What can hang from each mark:
tetu: nani
vavub: kirifet sabeb
sabeb: nani
nani: giret leke sabeb
kirifet: goza guro liva sadi vavub
liva: donap kirifet
donap: liva
guro: giret kirifet vofi
giret: guro nani
sovor: goza leke
goza: kirifet sovor

Every row comes from one small tree of marks. The marks that hang from a mark follow it in brackets, in alphabetical order. Every link used is in the known rows. Which tree was each row made from?
In the rows, zero is written as 128.
Known rows:
sovor{goza{kirifet{liva{donap} sadi vavub{sabeb}}} leke}: [109 115  99  73 171 134  90 100 126 125 175 150  41  95 155 115 167 139
  79 103 100 176  92 105 102 103 159 127  93  90 179 133]
sabeb{nani{giret{guro{kirifet}} leke}}: [127 148 143  84 168 101 121 145 137  94 173 177 110 120 134 166 158 127
 132 155  87 117 124 127 149 150 137 151 124 114 192 160]
liva{donap kirifet{goza{sovor} guro}}: [116 135 126  95 144 107  99 107 149 107 158 157  74 125 187 122 128 125
  49 114 144 147 120 126 151 130 152 129  53 119 130 157]
donap{liva{kirifet}}: [132 154 120 126 145 115 126 128 139 115 164 133 105 121 132 126 128 125
  93 144 107 118  82 146 116 137 149  97 114 144 147 144]
nani{giret leke sabeb}: [114 133 114 110 186 137 137 106 121  83 154 182 113 108 130 137 130 156
 116 154 104 101 153 130 102 130 121 133 115 102 183 161]
donap{liva}: [129 161 115 127 149 126 140 130 138 114 162 122 124 116 126 119 146 137
 111 135 105 110 106 139 126 150 148 110 121 125 157 134]
sovor{goza{kirifet{sadi vavub}} leke}: [101 119  94  55 142 124 126 117 125 132 173 136  84  93 149 113 153 115
  85 118  99 157 112 116 132 116 153 153 125  97 169 127]
sovor{goza{kirifet{liva sadi vavub}} leke}: [ 98 114  90  53 147 125 116 119 139 133 179 140  64 100 160 105 158 130
  79 114  89 157 104 115 120 129 173 129 115 107 185 120]
nani{giret{guro} leke sabeb}: [113 142 120 102 175 127 129 110 112  77 166 183 112 116 119 135 138 147
 110 167  88 106 153 122 137 140 109 162 131 113 201 170]
tetu{nani{giret{guro{vofi}} leke sabeb}}: [108 112 126 103 183 119 126 114 112 120 142 196 115 129 142 151 132 142
 145 175  75  71 144 129 118 144 127 175 111 109 211 169]
kirifet{goza{sovor} guro sadi vavub}: [ 93 115 101  48 123 122 124 104 167 106 175 147  85  94 183 106 152 180
  59 101 113 138 143 118 191 170 159 148  59 105 142 109]
tetu{nani{sabeb}}: [118 130 126 111 164 126 132 126 120 141 125 150 129 127 138 135 121 160
 131 147 110 108 131 129 110 111 130 140 102 107 165 152]
sabeb{nani{giret leke}}: [123 143 142 112 177 108 130 125 146  90 154 172 118 116 135 161 166 142
 131 146 116 132 134 133 106 154 145 136 101  99 180 149]
vavub{kirifet{goza guro{giret vofi} liva sadi} sabeb}: [128  97  96  43 132 118  99 102 131 153 183 151  59  76 140 130 179 163
 133  71  57 100  99 133 145 152 177  82  13 120 149 102]
guro{kirifet{goza liva sadi vavub}}: [109 116 105  56 138 122 129 127 178 118 166 148  65  93 193 119 123 167
 103  96  73 126 107 131 150 162 172 115  62 114 141 104]
liva{donap kirifet{guro vavub{sabeb}}}: [130 129 118  86 147 100  83 105 149 113 163 150  70 112 160 133 141 157
  78 115 115 158 103 117 126 120 137 119  68 135 128 134]
goza{kirifet{guro sadi}}: [116 123 102  83 115 120 143 115 124 119 178 119 112  87 151 124 167 143
  70 129  99 131  99 100 175 131 147 111  67 133 135 120]
liva{kirifet{goza{sovor{leke}} sadi}}: [111 145 121  77 142 119 113 106 128 134 170 162  71 104 158 132 132 121
  58 123 116 146 109 139 169 128 153 143  92 110 163 146]
kirifet{guro liva sadi vavub{sabeb}}: [114 120  99  56 128 120 107 103 159 121 184 140  71  90 152 122 179 205
  86 101  78 147 112 108 153 161 157 105  60 128 159  91]
giret{guro{kirifet{liva{donap}} vofi} nani{leke sabeb}}: [121 131 127  87 172 111  86 133 125 128 164 185  75 138 178 174 113 120
 142 152  52  73 100 112 128 128 142 164  96 122 219 170]
guro{vofi}: [144 140 113 107 133 107 136 127 122 146 142 127 119 120 145 140 124 120
 129 133  94  81 141 143 138 140 155 138 114 135 149 122]
goza{kirifet{sadi vavub{sabeb}} sovor{leke}}: [110 124  87  57 153 137 100 115 103 129 181 150  83  85 127 106 158 179
  54 135 108 116 112 121 171 110 145 135 129 102 167 134]
guro{giret{nani} vofi}: [138 135 124  97 121  84 116 147 113 141 160 145 106 124 146 164 136 111
 168 128  97  64 129 149 164 145 165 147  98 129 150 113]
sabeb{nani{giret{guro{kirifet vofi}} leke}}: [132 134 137  81 164  97 119 139 130 112 169 179 105 121 147 176 149 113
 152 153  67  81 126 135 143 159 149 157 121 124 197 148]
liva{kirifet{guro{giret vofi} sadi}}: [134 116 106  81  97  97 127 103 119 133 181 144  75  95 166 160 135 120
 123 112  87  90 108 126 186 150 176 109  55 156 126 101]
donap{liva{kirifet{guro}}}: [124 151 116 103 132 107 122 121 150 116 179 130 102 119 143 125 152 130
  82 134 104 131  77 130 126 148 150  89  91 151 150 134]
tetu{nani}: [125 139 130 117 150 108 137 140 135 150 124 138 133 127 144 135 138 141
 128 142 118 122 127 136 132 128 148 137  96 116 148 144]
guro{giret{nani{leke sabeb}} kirifet{goza sadi} vofi}: [108 109 114  61 148 129 120 116 126 129 168 190  83  91 180 181 117 127
 178 116  61  58 107 136 142 131 154 153  45  93 179 128]
donap{liva{kirifet{goza sadi}}}: [114 143 129 115 138 127 136 104 154 111 171 138  82  99 152 128 136 129
  84 120  95 142  67 141 127 149 151 108  62 122 139 131]
liva{donap kirifet{goza guro sadi vavub{sabeb}}}: [109 114 126  75 141 112  93  82 162 104 171 158  46  88 182 135 149 162
  69  90 104 183  90 113 137 134 140 131  14 114 123 122]
sabeb{nani{giret{guro{vofi}} leke}}: [127 138 145  99 161  94 120 122 129 100 160 174 110 126 138 170 165 120
 145 156  81 100 139 130 134 173 146 170 116 117 204 146]

Which tree is each row?
[120 152 149 105 166  99 123 127 137  82 165 173 116 125 124 159 175 132
 126 156 100 139 137 125 141 163 133 165 119 109 199 158] : sabeb{nani{giret{guro} leke}}
[116 115 111  47 142 125 100 103 148 152 180 140  75  79 126 116 189 177
  84  81  67 159  87 123 131 135 148  85  20 115 156 123] : vavub{kirifet{goza guro liva sadi} sabeb}
[107 123 134  61 159 108 125 123 156  82 187 184  83  96 154 167 156 160
 123 143  72 128 115 113 176 169 142 165 104 107 182 136] : sabeb{nani{giret{guro{kirifet{sadi vavub}}} leke}}
[111 152 133  85 153 112 106 127 121 113 162 170 123 132 125 157 144 134
 124 165  77 115 123 121 139 127 107 188 122 114 217 168] : giret{guro nani{leke sabeb}}
[128 129  98  67 145 111 121 151 164 125 158 139  87 117 171 116 114 162
 112 121  83 101 121 135 137 148 169 105 115 137 148 117] : guro{kirifet{liva vavub}}
[116 135 111  50 163 103 101 142 122 129 187 182  57 126 167 120 137 117
  91 131  78  71 141 145 181 168 166 144 136 123 206 141] : nani{giret{guro{kirifet{goza{sovor{leke}} liva} vofi}}}
[106 106 129  51 173 101  98 102 173  98 161 189  85 102 169 146 195 169
 134 107  86 130 132 133  83 184 154 148  44  90 189 112] : kirifet{goza guro{vofi} vavub{sabeb{nani{giret leke}}}}
[119 120 124  45 108  86 110 142 131 148 184 146  84 110 167 168 124 131
 129 134  44  82 103 125 211 151 145 186 110 142 164 109] : giret{guro{kirifet{sadi vavub} vofi} nani}
[115 138 117  95 158 120 112 128 119 105 158 179 115 116 135 162 138 141
 160 145 103  90 130 133 126 123 136 149  97 101 187 150] : guro{giret{nani{leke sabeb}}}
[121 152 139  86 135  99 105 134 107 121 166 149 116 137 117 150 140 138
 115 156  83 113 128 123 165 122 103 181 131 125 193 148] : giret{guro nani{sabeb}}
[125 135 138  72 156 105 101 123 164 114 143 147  99 113 143 132 171 174
 126 103 104 157 124 145  99 147 140 149  78  88 160 112] : kirifet{goza vavub{sabeb{nani}}}
[107 114 148  91 170 113 104  98 166  76 189 174  51  90 137 140 175 183
  93 112  95 156  62 145  98 163 144 111  56  98 154 111] : donap{liva{kirifet{goza sadi vavub{sabeb{nani{giret}}}}}}
[138 131 112  81 143 104  96 121 138 124 154 148  90 111 129 123 128 161
  91 132 101 129 111 148 114 115 135 122 111 137 135 129] : liva{kirifet{vavub{sabeb}}}
[115 143 126 103 148 108 115 113 169 104 155 140  76 122 192 119 157 137
  93  95 116 164 120 110 126 161 164 114  32 113 150 129] : kirifet{goza guro liva{donap}}
[123 108 126  85 167 108 123 138  96 139 153 177 103 126 145 150 109 139
 145 162  68  50 135 133 149 126 127 153 124 128 179 152] : tetu{nani{giret{guro{kirifet vofi}} sabeb}}
[114 122 107  69 138 106 107 117 121 125 169 178 108 117 161 171 149 134
 168 133  82  68 131 122 132 145 151 148  71 117 196 129] : kirifet{guro{giret{nani{leke sabeb}} vofi}}
[122 115 107  51 131 124 109 102 125 137 184 145  85  66 116 129 182 163
 120  77  86 137 105 129 165 127 145  99  26 104 128 120] : vavub{kirifet{goza guro{giret} sadi} sabeb}
[109 132 114  92 118 118 132 102 153  95 196 148  69  90 164 132 159 133
 105 101 100 135  72 129 160 169 170  89  29 125 132 113] : donap{liva{kirifet{goza guro{giret} sadi}}}
[120 128 113  98 171 123 127 105 104  98 161 184 107 120 130 146 130 136
 129 165  69  68 158 130 131 148 120 166 129 123 208 160] : nani{giret{guro{vofi}} leke sabeb}
[123 130 118  75 157 113 114 133 155 144 148 138  94 111 136 106 143 141
 100 105  87 134 110 149 107 136 155  97  70 119 152 143] : vavub{kirifet{goza liva}}
[112 107  98  81 145 125  98 101 142 100 183 141  56  84 171 114 171 191
  63 109  96 150  84  87 142 134 157  96  41 121 141 115] : goza{kirifet{guro liva{donap} sadi vavub{sabeb}}}
[114 118  93  29 154 130  97 114 127 159 174 166  61  83 168 131 132 158
 101 101  76  86 122 143 168 135 161 151  98  96 173 116] : guro{kirifet{goza{sovor{leke}} sadi vavub{sabeb}} vofi}
[116 137 133 125 151 127 130  98 158 104 153 142  62 106 186 133 136 141
  98  98 106 159 111 116 142 152 161 124  34 100 143 129] : kirifet{goza liva{donap} sadi}
[123 138 116 113 160 110 113 122 164  99 146 143  75 124 180 118 120 161
 102 118 113 135 130 121 126 152 164 123  91 121 145 129] : kirifet{liva{donap} vavub}
[127 125 111  82 143 122 125 119 132 149 167 130  89  93 123 129 142 158
  94 115  76 126  99 128 147 132 157  92  78 132 150 134] : vavub{kirifet{liva sadi}}
[102 118 125 116 198 133 135 115 126 107 135 195 122 118 140 143 132 165
 135 164 111 105 138 130  89 126 127 141  95  90 188 171] : tetu{nani{giret leke sabeb}}
[137 132 107  60 145 112 101 124 121 159 168 129 118  95  94 122 173 159
  97 110  89 133 111 130 129 107 126  99  83 131 149 143] : vavub{kirifet{guro} sabeb}
[123 111  95  49 127 102 104 113 148 122 164 152  83  97 166 120 162 161
 146  87  89  96 144 142 142 169 167 130  55 114 140  88] : kirifet{goza guro{giret vofi} vavub{sabeb}}
[116 124  89  64 122  98 116 131 164  99 174 146  80 112 173 112 153 174
 123 104 104 113 141 121 162 181 184 100  81 135 145  93] : kirifet{guro{giret} liva vavub}
[115 126 122  61 140 120 113 120 111 143 178 174 100 108 153 186 123 123
 142 153  35  67 101 116 169 126 125 184 100 124 211 149] : giret{guro{kirifet{sadi} vofi} nani{leke sabeb}}
